What can hang from each mark:
bolob: podogis
fefe: bolob nuso reko
nuso: fefe kisev
kisev: dedor nuso reko
dedor: fefe kisev podogis
podogis: bolob dedor

Every row comes from one small tree of marks. Brackets hold a mark, then the marks that hang from it, in alphabetical order. Every link used is in the known rows. Which tree was each row made from?
Known rows:
(nuso fefe): [ 0.84  1.79  1.94  0.42 -0.52 -3.21 -0.33  1.25  0.46  2.26  0.60  0.38
  0.27  0.30  0.41  0.03  0.20  0.99 -2.26 -1.14  0.56  0.15 -2.63 -0.39]
(kisev nuso): [ 0.05 -2.20 -2.06  0.73 -0.02  0.58 -0.18 -0.54 -0.31  1.62 -0.33 -1.42
  1.48 -1.05  0.14  0.56 -0.97  2.60 -0.34  0.25 -0.44  0.30  1.70  0.61]
(nuso kisev): [ 0.86  2.06 -0.19  0.36 -0.37  0.30  1.20  0.66  1.32 -0.07  0.86  0.10
  1.06  0.58 -0.37  0.29  0.53  0.71 -1.01 -1.22  0.72 -1.43 -2.95 -0.77]
(kisev dedor reko): [ 2.22 -0.69 -1.21  0.67  0.32 -0.27  0.07 -1.13  0.76  2.27 -1.24 -2.72
  1.69 -0.69  3.30 -0.17 -1.63 -2.43  6.24  0.21 -0.43 -0.87  1.88  1.33]
(dedor (fefe nuso reko) kisev podogis): [-2.33  3.34 -2.22 -0.31 -2.16 -2.67  0.70 -1.36  6.74  1.30  3.83  1.23
  2.58  5.02  2.84 -1.89 -2.28  1.37 -2.99 -2.07 -0.23 -2.18  7.36  0.85]
(podogis bolob (dedor kisev)): [-1.03  2.51  0.65  0.90  1.28  3.51  2.54 -0.23  1.91  1.03  1.51  0.60
  2.37  2.67 -0.80  0.50 -2.93 -1.30 -2.33 -1.40 -0.58 -2.37  1.58 -0.52]
(bolob (podogis dedor)): [ 2.42  1.79 -0.53 -0.61 -0.10  3.12 -0.01  0.48 -0.71 -0.12 -0.20  1.17
 -0.82 -0.89  1.40  1.70 -1.37 -1.98 -2.74 -1.38 -0.63  0.18 -3.00 -1.62]
(podogis bolob (dedor (kisev reko))): [ 0.39  0.68 -0.31  1.25  2.21  4.33  2.50 -0.87  3.11  1.56  0.80 -0.87
  3.70  2.51  0.51  0.88 -3.14 -1.45  0.37 -1.66 -0.38 -3.11  3.39  0.17]
(podogis (dedor fefe)): [ 0.24  3.99 -0.49 -0.33  0.75  1.70  0.35  0.19  1.89  0.91  0.27  0.68
  1.67  2.22 -0.85 -0.21 -1.04  0.58 -3.46 -2.03  0.96 -2.84  0.48 -0.78]
(podogis dedor): [ 1.34  1.42 -1.46 -0.21  0.38  2.86 -0.08  0.21  0.50  0.47  0.53  0.91
  0.58  0.35 -0.41  0.51 -1.41 -0.39 -1.02 -1.15  0.65 -0.26 -0.65 -1.04]
(nuso fefe (kisev (dedor podogis) reko)): [ 3.70  3.18 -1.46  1.47 -0.83 -6.20  1.01 -1.60  3.07  4.21  0.37 -0.55
  3.17  1.94  4.54 -0.06 -1.67 -2.25  3.82 -1.93  0.53 -1.26 -1.02  0.39]
(dedor (podogis bolob)): [-1.40 -0.54 -0.08  1.31  0.42 -2.99  1.30 -2.85 -0.19 -1.04  1.09  0.35
  0.46  3.38  0.22 -0.07 -1.60 -1.29 -0.08  0.52 -1.13  0.27  3.14  0.98]
(fefe (nuso (kisev dedor)) reko): [ 1.99  1.21 -2.74  0.35 -2.83  0.50 -0.04  1.37  3.51  2.26  3.54 -2.24
  2.04  1.86  3.80 -0.96 -2.70  1.31  2.26 -1.88  0.17 -0.40 -0.54  0.64]
(kisev (dedor fefe podogis) nuso reko): [ 0.95 -0.04 -4.13  1.35  0.19 -4.14  0.36 -4.07  2.29  3.55 -1.70 -2.59
  3.94  1.77  3.78 -0.61 -2.82 -0.09  4.36 -0.28 -0.65 -2.36  6.72  2.30]
(kisev nuso reko): [ 1.39 -4.32 -2.99  1.12  0.85  1.02 -0.19 -0.99  0.97  2.44 -1.00 -3.16
  2.96 -1.35  1.56  0.89 -1.29  2.36  2.29  0.31 -0.38 -0.62  3.45  1.45]
(bolob podogis): [ 1.18  0.32  1.04 -0.31 -0.54  0.14  0.09  0.41 -1.20 -1.12 -0.87  0.45
 -1.50 -0.92  1.51  1.10  0.02 -1.57 -1.78 -0.45 -1.23  0.21 -2.17 -0.49]
(bolob (podogis (dedor (kisev reko)))): [ 2.57  1.95 -0.94 -0.26  0.59  4.20  1.45 -0.07  2.84  1.35 -0.52  0.71
  1.68 -0.62  2.97  1.66 -2.07 -3.34 -0.72 -2.10 -0.88 -2.13  0.48 -1.26]
(bolob (podogis (dedor fefe))): [ 1.32  4.40 -0.07 -0.64 -0.02  1.77  0.47  0.55  0.80 -0.33 -0.42  1.03
  0.15  1.00  0.88  0.76 -0.85 -1.06 -5.03 -2.45 -0.18 -2.48 -1.88 -1.47]
(nuso (fefe (bolob podogis) reko) kisev): [ 2.44  3.64  0.07 -0.55 -0.88 -1.37  1.70  2.81  1.87  3.24  3.06 -1.76
  0.35  0.22  3.55 -0.46  0.35  1.92 -4.81 -2.34 -0.56  0.98 -8.79 -1.19]
(kisev dedor nuso reko): [ 2.07 -3.38 -3.24  1.45  0.33  0.24 -0.10 -1.69  0.68  3.98 -1.76 -4.11
  3.16 -1.50  3.46  0.39 -2.73  0.38  6.05  0.49 -0.98 -0.71  3.32  1.98]
(dedor fefe kisev podogis): [-2.66  5.17 -0.10 -0.06 -0.06 -4.16  2.08 -2.51  3.99  0.66  0.19  2.71
  1.81  3.61  0.60 -1.10 -0.39 -1.62 -2.44 -1.29  0.05 -3.15  5.26  0.15]
(dedor fefe kisev): [-2.31  4.94  1.64 -0.16  0.18 -1.20  1.89 -0.03  3.38  0.84  0.02  1.22
  1.86  1.95 -0.49 -0.94 -0.03 -0.23 -3.06 -1.51  0.25 -4.11  2.45 -0.10]
(bolob (podogis (dedor fefe kisev))): [ 0.22  6.44  0.87 -0.71  0.19  2.30  1.94  0.53  2.85  0.83 -0.28  2.26
  1.20  1.48  1.00  0.62 -1.16 -2.17 -5.56 -2.89 -0.29 -3.92 -0.28 -1.63]
(fefe (nuso kisev) reko): [ 1.11  0.01 -2.40 -0.01 -2.38  1.56 -0.13  1.92  4.13  0.47  4.11 -1.17
  1.87  1.96  2.01 -0.44 -1.24  3.69 -1.81 -2.19  0.72 -0.50 -0.52 -0.09]
(dedor (fefe nuso) (kisev reko) podogis): [-1.60  2.38 -2.47  0.47 -1.17 -2.92  1.29 -2.23  6.49  1.89  1.25  0.74
  3.57  3.67  3.49 -0.85 -2.39  0.97 -2.35 -1.52 -0.08 -3.34  8.37  1.30]

Which tree is each row?
[-2.39  3.74 -2.10 -0.41  0.33 -4.25  1.84 -2.66  1.47  1.51  0.62 -0.17
  0.57  2.82  1.03 -2.30 -0.31  1.21 -3.13  0.15 -0.28 -0.06  1.43  0.55] => (dedor (fefe bolob) podogis)
[-0.49  1.16 -3.78  0.09  0.04 -0.76  0.94 -0.77  1.91  5.34  1.10 -5.23
  2.89  0.73  2.87 -2.67 -2.43  3.47  1.78 -0.08 -0.96 -0.33  1.64  1.95] => (kisev (dedor (fefe bolob reko)) nuso)
[-0.70  3.94 -0.88  0.32 -2.10 -0.79  1.14  1.26  3.90  0.70  1.99 -0.18
  2.44  2.76  0.49 -0.40 -0.87  4.45 -6.27 -2.42  1.24 -3.42 -0.64 -0.21] => (dedor (fefe (nuso kisev)))
[ 0.95 -1.11 -1.27  2.01  0.60 -3.14  1.36 -4.06  0.62  1.30 -0.26 -2.32
  2.10  2.84  3.57 -0.17 -3.19 -3.86  6.44  0.71 -1.59 -0.68  4.76  2.44] => (kisev (dedor (podogis bolob)) reko)
[ 1.19  1.56 -3.44 -0.78 -1.44  3.85  0.73  1.16  0.27  2.34  1.84 -0.85
 -0.72 -1.02  3.26  0.20 -3.28  2.73 -6.22 -0.89 -1.20  2.29 -3.69 -0.92] => (fefe (bolob (podogis dedor)) nuso)
[-0.38 -1.72 -2.32  2.24 -0.01 -3.36  1.07 -4.07 -1.07  2.37  0.07 -2.31
  2.14  2.02  2.35 -0.10 -4.05 -0.96  3.35  1.19 -1.99  0.48  4.62  2.32] => (kisev (dedor (podogis bolob)) nuso)
[-1.04  3.22  0.92  0.75  1.25  1.92  1.42 -0.25  1.36 -0.15  1.18 -0.33
  2.25  4.14 -1.81  0.05 -2.19  0.86 -4.05 -1.95  0.20 -3.43  1.09 -0.12] => (podogis bolob (dedor fefe))
[ 1.35  1.18 -2.96 -0.68 -2.41  2.02  1.45  2.07  2.69  1.52  3.83 -2.49
  0.10  0.24  4.09 -0.52 -1.28  3.56 -4.86 -1.49 -1.02  1.63 -4.94 -0.44] => (fefe (bolob podogis) (nuso kisev) reko)
[ 0.12 -2.12 -2.01  1.03  1.01  1.39  1.25 -1.06  3.07  3.17 -0.97 -1.88
  3.95 -0.84  1.81  0.72 -1.68  1.31  1.56 -0.23 -0.70 -2.10  5.23  0.95] => (dedor (kisev nuso reko))
[ 0.10  0.47 -3.97 -0.33 -1.78  1.91  1.37  1.77  3.82  2.45  4.70 -2.85
  1.51  1.19  2.35 -1.72 -1.50  5.51 -3.03 -1.26  0.12  1.22 -2.76  0.13] => (fefe bolob (nuso kisev) reko)
[-2.09  1.89 -4.40 -0.78 -1.82 -2.43  0.53 -1.60  4.43  2.42  4.21 -1.54
  1.43  4.09  3.07 -3.03 -2.04  3.99 -3.52 -0.68 -0.39  0.93  3.86  1.27] => (dedor (fefe bolob nuso reko) podogis)
[ 2.34  1.61 -2.05  0.22  0.29  1.17  0.73  1.02 -0.83  5.68  0.57 -1.64
  0.76 -2.31  2.64  0.83 -2.34  3.44 -6.64 -1.29 -1.17  2.06 -5.86 -1.30] => (kisev (nuso (fefe (bolob (podogis dedor)))))
[-1.90  2.55 -1.05  1.60 -1.82 -4.49  1.29 -2.87  1.99  1.29  1.77 -1.10
  1.98  5.00  2.69 -1.47 -4.32  0.53 -0.85 -0.48 -0.95 -1.75  5.76  2.34] => (kisev (dedor (fefe nuso) (podogis bolob)))
[-2.91  4.80 -2.27 -0.95  0.27 -2.67  2.61 -2.23  5.13  2.46  2.71 -0.03
  2.05  4.20  1.96 -3.18 -0.81  0.06 -1.71 -0.88 -0.72 -1.03  3.97  0.58] => (dedor (fefe bolob reko) kisev podogis)
[ 1.46 -1.54 -0.75  0.67 -0.62 -1.41 -1.20  1.27  1.90  3.71  2.25 -2.19
  2.28  0.47  1.34 -0.19 -1.04  3.90 -0.98 -1.20 -0.02  0.62  0.15  0.38] => (kisev (nuso (fefe reko)))
[ 1.81 -0.96 -2.76  0.88 -1.40  1.47  0.58  0.92  3.96  0.93  1.58 -1.75
  2.85  0.82  2.48  0.68 -1.54  3.14 -1.07 -1.59  0.81 -1.60  0.30  0.35] => (fefe (nuso (kisev reko)))
[ 0.83 -0.45 -0.80  1.45  0.40 -1.56  0.88  0.07  3.61  5.47 -0.10 -1.53
  4.33 -0.71  2.31  0.61 -1.35  2.44 -0.80 -1.30 -0.40 -1.97  2.45  0.63] => (dedor (kisev (nuso fefe) reko))
[ 0.98 -3.58 -3.37  2.59  0.81 -2.55  1.19 -4.70  0.31  2.59 -0.66 -3.91
  3.61  1.89  3.62  0.27 -4.33 -1.04  6.23  1.04 -2.06 -0.25  6.35  2.96] => (kisev (dedor (podogis bolob)) nuso reko)
[-2.60 -0.88 -1.25  1.93  0.75 -2.23  2.58 -3.50  1.47  1.29  0.72  0.00
  2.98  2.67  0.45  0.26 -2.75  0.00 -1.19  0.42 -1.95 -1.02  6.30  1.32] => (dedor (kisev nuso) (podogis bolob))
[-0.42  5.74 -3.83 -0.15 -0.89  2.50  2.20  1.51  4.19  3.66  3.06 -1.07
  3.02  2.58  0.51 -1.34 -2.57  6.11 -8.45 -2.76  1.47 -1.84 -3.31 -0.85] => (podogis (dedor (fefe bolob (nuso kisev))))
[ 0.37  1.63 -3.64  1.20 -0.79 -6.34  0.86 -2.48 -0.06  7.36  0.26 -2.32
  1.67 -0.15  3.92 -1.56 -3.01  1.91  0.50  0.88 -1.22  2.81 -0.46  1.35] => (kisev (dedor podogis) (nuso (fefe bolob)))
[ 2.42  2.85  0.76  0.18 -1.17 -1.94  0.27  2.52  3.29  2.07  3.36 -0.54
  2.02  1.97  1.16 -0.32  0.60  1.68 -1.81 -2.93  1.21 -0.88 -4.40 -0.85] => (nuso (fefe reko) kisev)
[ 0.69  5.78 -0.04  0.59 -0.63 -2.32  1.88  0.19  2.17  1.79 -0.19 -0.78
  2.39  2.02  0.90 -0.95 -0.75 -0.47  0.42 -1.86  0.82 -4.16 -1.71 -0.04] => (nuso (kisev (dedor fefe)))
[ 0.07  0.88 -2.59  0.54  0.82  3.82  1.06 -0.40  2.20  3.39  0.31  0.36
  3.14 -0.25 -0.03  0.83 -2.97  1.22 -1.73 -1.23 -0.23 -1.33  2.24 -0.77] => (podogis (dedor (kisev nuso)))
[-2.42  1.71  0.54  1.25  0.50 -2.81  2.65 -2.91  1.68 -0.19  1.07  1.46
  1.53  3.75  0.56 -0.22 -1.90 -2.46 -0.78 -0.06 -1.53 -1.10  4.62  0.71] => (dedor kisev (podogis bolob))
[-1.16 -0.27 -0.37  1.55  1.38 -1.64  2.81 -3.48  3.11  0.51  0.38 -0.08
  2.99  3.70  2.10  0.03 -2.12 -2.98  1.98 -0.20 -1.46 -2.04  6.26  1.35] => (dedor (kisev reko) (podogis bolob))
[ 1.85  0.62 -4.07 -1.23 -1.53  5.13  0.09  1.45  1.85  2.40  3.73 -1.85
 -0.20  0.10  4.16 -0.48 -3.32  2.62 -4.48 -1.45 -1.14  2.83 -2.84 -0.59] => (fefe (bolob (podogis dedor)) nuso reko)
[ 3.26  2.88  0.18  0.42 -0.01 -1.60  2.48  1.67  1.72  3.72  0.57 -2.29
  1.34 -0.87  3.93  0.48  0.07  1.49 -4.24 -1.81 -0.37 -0.30 -7.86 -0.81] => (nuso (fefe (bolob podogis)) (kisev reko))
[-0.04  5.02 -0.06 -0.47 -0.42 -1.95  2.01 -0.37 -0.50  2.53 -1.20 -2.38
 -0.43 -0.41  3.49 -1.52 -1.25 -1.03 -1.55 -0.13 -1.56 -0.69 -3.28  0.56] => (kisev (dedor (fefe (bolob podogis))))
[ 1.25  4.03  0.15 -0.62  0.08  3.60  1.48  0.43  1.43  0.69 -0.14  2.14
  0.22 -0.31  1.53  1.24 -1.63 -3.16 -3.42 -1.95 -0.95 -1.20 -1.48 -1.84] => (bolob (podogis (dedor kisev)))
[ 1.33  2.90 -0.99 -0.13  0.46 -1.09  1.96 -0.89  0.80  3.37 -1.73 -3.74
  1.00 -0.68  5.02 -1.05 -1.54 -1.38  0.77 -0.19 -1.53 -1.60 -1.66  1.20] => (kisev (dedor (fefe (bolob podogis))) reko)
[-0.24  2.68 -0.29 -1.22 -0.02  0.30  1.37  0.62  1.39  0.80  1.53 -2.37
 -0.23  1.07  2.46 -1.55  0.09  1.27 -3.68 -1.08 -1.30 -0.30 -2.38  0.08] => (dedor (fefe (bolob podogis) reko))
[ 3.84  3.01  0.18  1.38 -0.61 -3.25  1.01  0.97  2.62  4.57  0.03 -2.11
  3.15  0.46  3.35  0.22 -1.07 -0.56  2.55 -2.06  0.87 -2.18 -3.75  0.23] => (nuso fefe (kisev dedor reko))
[ 1.59  1.68  0.58 -0.80 -0.85 -1.61  0.47  1.80  0.62  2.85  2.33 -1.82
 -0.91 -0.28  3.67 -0.87 -0.07  1.52 -3.34 -1.16 -1.26  2.41 -5.76 -0.52] => (nuso (fefe (bolob podogis) reko))
[ 1.56  2.27 -1.87 -0.90  0.60  3.86  1.30  0.42 -0.96  1.69  0.24 -0.47
 -0.99 -1.44  1.95  0.30 -1.39 -0.25 -3.73 -0.63 -1.09  1.83 -5.02 -1.41] => (fefe (bolob (podogis dedor)))
[-0.63  3.47 -1.81 -0.77  0.10 -1.09  1.11 -0.22  2.23  3.56  1.51 -3.77
  1.51  1.85  2.55 -3.10 -1.53  0.94  2.10 -0.41 -0.56 -0.61 -0.11  1.36] => (kisev (dedor (fefe bolob reko)))
[ 0.28  1.88 -2.90  0.71  1.60  3.28  1.60 -0.81  4.95  3.93 -0.37 -1.09
  5.57  1.41  0.67  0.47 -2.71  1.91 -1.73 -2.23  0.40 -4.84  5.39  0.14] => (podogis (dedor fefe (kisev nuso reko)))
[-1.30 -2.41 -2.38  2.31  1.34 -1.04  2.48 -3.89  2.86  2.01  0.17 -1.51
  4.33  2.72  2.06  0.66 -3.31 -0.32  1.70  0.36 -1.93 -1.79  8.30  1.94] => (dedor (kisev nuso reko) (podogis bolob))
[ 0.36 -1.70 -2.16  2.01  2.34  4.64  2.32 -1.25  2.94  3.31  0.44 -2.20
  5.25  1.43  0.73  1.34 -4.23  1.26  0.00 -1.09 -1.03 -2.82  4.77  0.67] => (podogis bolob (dedor (kisev nuso reko)))
[-0.84 -1.17 -3.67 -0.67 -1.71  1.66 -0.12  1.02  2.48  2.62  3.98 -3.02
  0.44  0.80  2.77 -1.97 -1.99  4.97 -1.67  0.05 -0.64  2.30  0.11  0.95] => (fefe bolob nuso reko)
[-1.01  0.62 -1.27  0.93  1.06  0.06  1.59 -1.08  4.45  2.94 -0.97 -2.01
  4.84  1.00  1.02  0.03 -1.34  2.32 -1.04 -1.34 -0.32 -4.46  5.84  1.15] => (dedor fefe (kisev nuso reko))
